What can hang from each mark
zute: nemiv
kisi: nabas
tugal: tomos
sidolol: nemiv pofu
nemiv: nabas sidolol tomos zute
pofu: sidolol
nabas: kisi nemiv sidolol
magu: sidolol
tomos: bige nemiv tugal
bige: tomos

Known rows, with every way that one mark hangs from another
(pofu (sidolol nemiv)): [ 2.32  2.28  1.42  0.67 -2.23  0.14 -0.50  2.24  0.32  1.27 -0.24  1.63
  1.68  0.48  1.08  0.05  0.94  3.82  0.04  0.73  0.44  2.55 -0.71]
(nabas kisi (nemiv (tomos bige) zute) (sidolol pofu)): [ 0.65  1.37  3.71  0.70 -5.89 -0.43 -0.97  1.54 -0.56  1.06  0.66  0.64
  2.57  1.56  2.67  1.57  2.46  3.52 -1.19  1.16  2.19  1.73  0.27]
(tugal (tomos bige (nemiv (nabas sidolol)))): [ 2.60  1.94  1.10 -1.25 -2.60  0.95 -3.31  0.94 -0.65  1.10  0.77  1.57
  2.33  0.86  1.77  1.23 -1.21  2.80  1.07  2.28  1.92  1.20 -1.08]
(kisi (nabas (nemiv (sidolol pofu) (tomos bige tugal)))): [ 0.05  1.32  3.04 -0.36 -6.33  1.84 -1.59 -1.92  0.74  1.86 -1.32  1.20
  2.13  2.28  1.28  2.06  1.44 -0.15  1.22  2.57  1.92  1.21  1.54]
(tugal (tomos bige (nemiv zute))): [ 3.06  1.23  1.66 -0.60 -2.95  1.19 -2.55  0.60 -0.51  0.72 -0.32  0.90
  3.13 -0.76  0.64  2.17 -0.68  3.52 -0.55  2.58  2.07  1.40  1.15]
(tomos (nemiv nabas sidolol) tugal): [ 2.98  0.37  0.99 -1.09 -2.19  0.74 -3.39 -0.54  0.70  2.34  0.46  1.36
  1.74  2.99  1.25  1.17 -1.14 -0.25  1.04  3.18  1.82  2.55 -0.03]
(zute (nemiv (nabas kisi) sidolol)): [ 1.82 -0.34  1.28  0.75 -1.63 -0.40 -2.37  1.41 -0.01  2.50  2.15 -0.17
  1.98  2.82  2.27  1.62 -0.61  0.32 -0.61  1.89  0.67  2.39 -1.07]
(tugal (tomos bige (nemiv (nabas sidolol) zute))): [ 2.84  1.31  2.16 -0.45 -2.71  0.65 -3.47  0.93 -0.76  1.24  1.05  1.31
  2.92  0.13  1.59  1.62 -1.27  3.24  0.55  2.64  2.50  1.26 -0.27]
(tomos nemiv tugal): [ 2.80  1.12  0.44 -1.92 -1.87  0.45 -1.97  0.34  0.68  0.92 -0.83  1.52
  1.46  2.73  0.87  0.88 -0.30  1.94 -0.70  1.83  1.15  2.73 -0.16]
(bige (tomos (nemiv nabas (sidolol pofu) zute) tugal)): [ 1.70  0.83  2.34  0.79 -4.51  0.48 -2.94 -2.22  0.78  2.97 -0.32  0.76
  1.92  2.73  1.43  0.82 -0.46  0.51  0.36  4.60  2.71  0.16  1.81]
(tugal (tomos bige nemiv)): [ 2.74  1.87  0.59 -1.41 -2.84  1.54 -2.49  0.62 -0.41  0.66 -0.58  1.20
  2.55  0.06  0.70  1.79 -0.64  3.05 -0.07  2.21  1.44  1.29  0.27]
(nabas kisi (nemiv (tomos tugal) zute) sidolol): [ 1.24  0.76  2.36 -0.98 -5.58 -0.66 -1.02  2.13 -0.09  0.83  0.79  1.81
  2.64  3.54  2.67  1.28  1.09  2.46 -1.05  1.13  1.85  3.72 -1.39]
(kisi (nabas (nemiv (tomos bige tugal)) sidolol)): [ 0.52  1.61  2.42 -1.94 -5.32  1.13 -0.91 -0.17  0.24  0.78 -0.49  2.17
  2.02  3.06  1.90  1.56  0.90  1.31  0.58  1.02  1.57  2.47 -0.68]
(tomos bige (nemiv nabas (sidolol pofu) zute) tugal): [ 2.47  0.54  3.00  0.68 -3.44  0.86 -4.02 -1.63  0.50  2.85  0.24  0.74
  1.77  2.11  0.89  1.51 -0.10  1.48  0.58  3.58  3.21  1.32  2.65]
(tugal (tomos bige)): [ 1.66  1.33  0.91 -1.06 -3.38  1.50 -1.87  1.37 -0.67  0.73 -0.49  0.85
  2.07  0.22  0.59  1.64 -0.12  2.95 -0.38  1.69  0.90  1.44 -0.55]
(tomos bige (nemiv nabas (sidolol pofu)) tugal): [ 2.16  1.20  1.95 -0.11 -3.36  1.12 -3.97 -1.61  0.55  2.75  0.02  1.03
  1.20  2.84  1.05  1.18  0.03  0.95  1.12  3.15  2.55  1.19  1.79]
(bige tomos): [ 1.32  0.89  0.83 -0.55 -3.05  0.36 -0.15  0.28 -0.10  1.19 -0.63  0.46
  1.59  1.69  1.31  0.45  0.43  1.60 -1.33  2.13  0.22  0.85 -0.94]
(zute nemiv): [ 2.30  0.32  0.79 -0.23 -0.97 -0.21 -1.19  1.24  0.07  0.96  0.04 -0.17
  2.30  1.49  1.05  1.38 -0.17  1.82 -1.28  0.95 -0.25  2.13 -1.10]
(kisi (nabas (sidolol (nemiv tomos zute) pofu))): [ 0.53  1.27  4.19  2.12 -4.28 -0.13 -0.36  1.30  0.94  0.63 -1.09  1.04
  2.52  0.33  2.24  0.90  1.83  2.68  0.86  1.99  1.27  0.25 -0.09]
(magu (sidolol (nemiv tomos zute))): [ 2.59  1.03  3.27  1.88 -2.18 -0.53 -1.07  2.36  0.24  1.11 -0.93  0.91
  3.14 -0.11  2.05  1.98  1.41  2.17 -0.20  2.58  0.63  2.16  0.09]
(zute (nemiv (nabas kisi) (tomos bige))): [ 1.42 -0.25  1.76  0.51 -3.46 -0.32 -2.01  1.36 -1.04  2.25  1.28  0.45
  2.18  2.73  1.98  1.65 -0.25  0.69 -2.15  1.91  1.37  2.49 -0.11]
(pofu (sidolol (nemiv tomos))): [ 2.08  1.87  1.70  0.95 -4.14  0.19 -0.47  2.05 -0.08  1.07 -0.84  1.90
  2.43  0.34  1.09  0.32  0.82  2.45  0.34  1.57  0.97  2.74 -0.40]
(zute (nemiv nabas)): [ 2.22 -0.17  1.13 -0.04 -0.55 -0.36 -1.78  1.02 -0.11  2.05  0.77  0.07
  2.27  1.66  1.35  1.07 -0.88  0.64 -1.54  1.79  0.05  2.03 -1.37]
(nabas kisi nemiv): [ 1.58  1.00  1.21 -1.15 -2.47 -0.24 -0.13  2.04  0.10  1.44  0.85  0.80
  2.00  1.91  2.32  1.09  1.32  2.39 -2.35  0.78  0.00  2.61 -1.64]
(kisi nabas): [ 1.04  0.49  1.74 -0.80 -1.23  0.65  0.01  0.93  0.69  0.84 -0.89  0.70
  1.02  0.83  1.09  1.15  0.29  1.17 -1.27  1.53  0.10  1.53 -0.82]

Rows
[ 1.59  0.92  1.56 -1.76 -5.31  1.09 -1.38 -0.19 -0.30  1.37 -0.57  1.65
  2.75  2.55  1.04  1.55  0.88  1.17 -0.78  1.73  1.36  3.09  0.13] => (nabas (nemiv (tomos bige tugal)))
[ 2.19  1.10  1.70 -0.77 -3.40 -0.33 -2.32 -0.49  0.23  1.91  0.57  1.72
  1.86  3.43  2.08  0.27 -1.02  1.90 -0.21  2.99  2.35  1.43 -0.45] => (bige (tomos (nemiv (nabas sidolol) zute) tugal))
[ 2.52  0.30  2.59  0.60 -2.93  0.33 -3.54 -0.98  0.96  2.66 -0.09  0.81
  1.91  2.09  1.11  1.20 -0.44  0.73  0.48  3.83  2.62  1.37  1.59] => (tomos (nemiv nabas (sidolol pofu) zute) tugal)
[ 2.07  1.43  2.36  0.94 -5.19  0.09 -1.10  1.67  0.20  1.36 -1.10  2.44
  2.45  1.51  0.68  0.51  0.44  3.01 -0.01  1.90  2.12  3.67  0.66] => (pofu (sidolol (nemiv (tomos tugal) zute)))
[ 0.25  0.32  2.47  0.64 -6.25  0.71 -3.08  0.13 -0.19  2.76  0.22  1.12
  0.71  4.06  1.73  1.21  0.74  0.20  0.19  2.99  2.80  2.06  1.15] => (nemiv (nabas kisi) (sidolol pofu) (tomos bige tugal))
[ 1.79  1.36  4.55  3.09 -3.04 -0.18 -2.19  1.09 -0.06  2.70 -0.68  0.77
  2.49 -0.04  2.13  1.68  1.88  2.14 -0.25  3.33  1.67  0.68  1.66] => (magu (sidolol (nemiv nabas (tomos bige) zute) pofu))
[ 2.07  0.02  2.87 -0.45 -6.16  1.17 -2.34 -0.91 -0.10  1.85  0.26  1.07
  3.72  1.84  1.06  2.51  0.68  0.60  0.66  2.61  2.41  3.18  1.50] => (nabas (nemiv sidolol (tomos bige tugal) zute))
[ 1.86  0.58  3.17  0.85 -3.33  0.35 -1.43 -0.17  0.60  1.82  0.18 -0.30
  3.19 -0.14  1.44  1.82  1.53  1.63  0.01  2.37  1.05  1.00  0.56] => (nabas (nemiv (sidolol pofu) zute))
[ 1.87  1.33  3.31  0.87 -2.56 -0.69 -2.64  1.22 -0.17  1.99  1.49  0.79
  1.09  1.97  2.49  0.90  0.84  3.89 -1.21  1.83  2.81  1.14  0.75] => (tomos bige (nemiv (nabas kisi (sidolol pofu)) zute))
[ 1.83 -0.36  2.99  1.88 -3.86 -0.84 -1.07  2.68 -0.11  2.42  1.00  1.26
  2.93  1.41  2.55  0.83  0.51  1.50 -1.73  2.93  1.35  2.39 -0.55] => (sidolol (nemiv (nabas kisi) tomos zute))
[ 0.60  0.39  3.89  1.55 -4.96 -0.60 -2.02  1.86 -0.83  1.78  0.99  0.65
  1.36  2.00  2.39  1.00  1.29  2.54 -1.28  2.22  2.82  1.49  0.36] => (nemiv (nabas kisi (sidolol pofu)) (tomos bige) zute)
[ 1.56  1.59  1.27  0.42 -3.65  0.66 -3.34  0.90  0.18  2.17  0.43  0.79
  1.85  1.17  2.14  1.41 -0.59  1.29  0.55  3.64  1.85  0.43 -0.10] => (tugal (tomos (nemiv (nabas kisi) (sidolol pofu))))
[ 1.98  1.90  1.79  0.29 -3.01  0.01 -1.54  1.99  0.59  1.23 -1.51  1.88
  1.96  2.53  1.98  1.34  1.18  1.66  0.58  2.02  0.43  2.80 -0.56] => (magu (sidolol (nemiv (tomos tugal))))
[ 0.18  1.60  2.54 -0.10 -2.06  0.28 -0.38  1.09  0.85  0.35 -0.97  0.55
  0.38  1.32  1.76  0.62  1.32  2.49  0.12  0.89  0.50  0.30 -1.19] => (kisi (nabas (sidolol pofu)))
[ 1.13 -0.32  3.27  1.88 -3.00 -0.31 -2.15  1.30  0.26  2.77  1.22 -0.15
  1.28  1.47  2.03  1.21  0.72  1.28 -1.03  2.94  1.84  1.27  0.43] => (nemiv (nabas kisi) (sidolol pofu) zute)
[ 1.55 -0.81  3.60  1.92 -4.46  0.20 -2.43  0.02 -0.03  2.32 -0.20 -0.09
  2.62  0.17  1.20  1.57  0.31 -0.67  0.23  4.29  2.18  1.00  0.92] => (nemiv nabas (sidolol pofu) tomos zute)
[ 2.02  1.25  3.04  1.36 -5.30  0.40 -2.20  0.86 -0.38  2.66 -0.07  2.68
  2.25  1.69  0.74  0.56  0.00  2.56 -0.09  2.44  2.99  3.40  1.45] => (pofu (sidolol (nemiv nabas (tomos bige tugal) zute)))
[ 0.70  0.07  2.52  1.93 -4.71  0.02 -2.91  0.24 -0.56  2.71  1.14 -0.24
  2.06  2.58  2.03  1.95  0.42  0.10 -0.17  2.68  2.02  1.41  0.99] => (zute (nemiv (nabas kisi) (sidolol pofu) (tomos bige)))
[ 1.46  0.34  1.39 -1.23 -4.76  1.04 -1.80  0.36 -0.37  0.98 -1.02  1.51
  1.57  2.83  0.45  1.27  0.47  1.26 -0.60  1.90  1.70  2.96  0.41] => (nemiv (tomos bige tugal))
[ 1.87  1.03  2.92  0.62 -5.37  0.12 -2.00  1.39 -0.01  0.83  0.14  1.87
  2.77  2.63  1.72  1.02  1.14  3.56  1.29  1.31  2.16  2.82  0.08] => (nabas (sidolol (nemiv (tomos bige tugal) zute)))
[ 1.45  2.06  3.78  2.04 -4.28  0.07 -2.23  0.96  0.44  1.71 -1.76  1.26
  2.03  1.71  1.59  1.76  2.24  3.34  0.19  2.37  1.86  1.63  2.11] => (magu (sidolol (nemiv (tomos bige tugal) zute) pofu))
[ 3.22  0.05  2.35 -0.16 -2.76  0.89 -3.97 -1.18  0.27  2.64  0.96  1.13
  2.23  2.22  0.91  1.83 -0.88  0.95  0.62  3.36  3.06  2.51  1.90] => (tomos bige (nemiv nabas sidolol zute) tugal)
[ 1.50  0.59  2.11 -0.28 -5.49  0.75 -1.44  0.60 -0.49  1.68  1.18  0.68
  3.01  1.81  2.25  2.32  1.48  0.74 -0.01  1.84  1.57  2.72  0.22] => (nabas kisi (nemiv sidolol (tomos bige)))
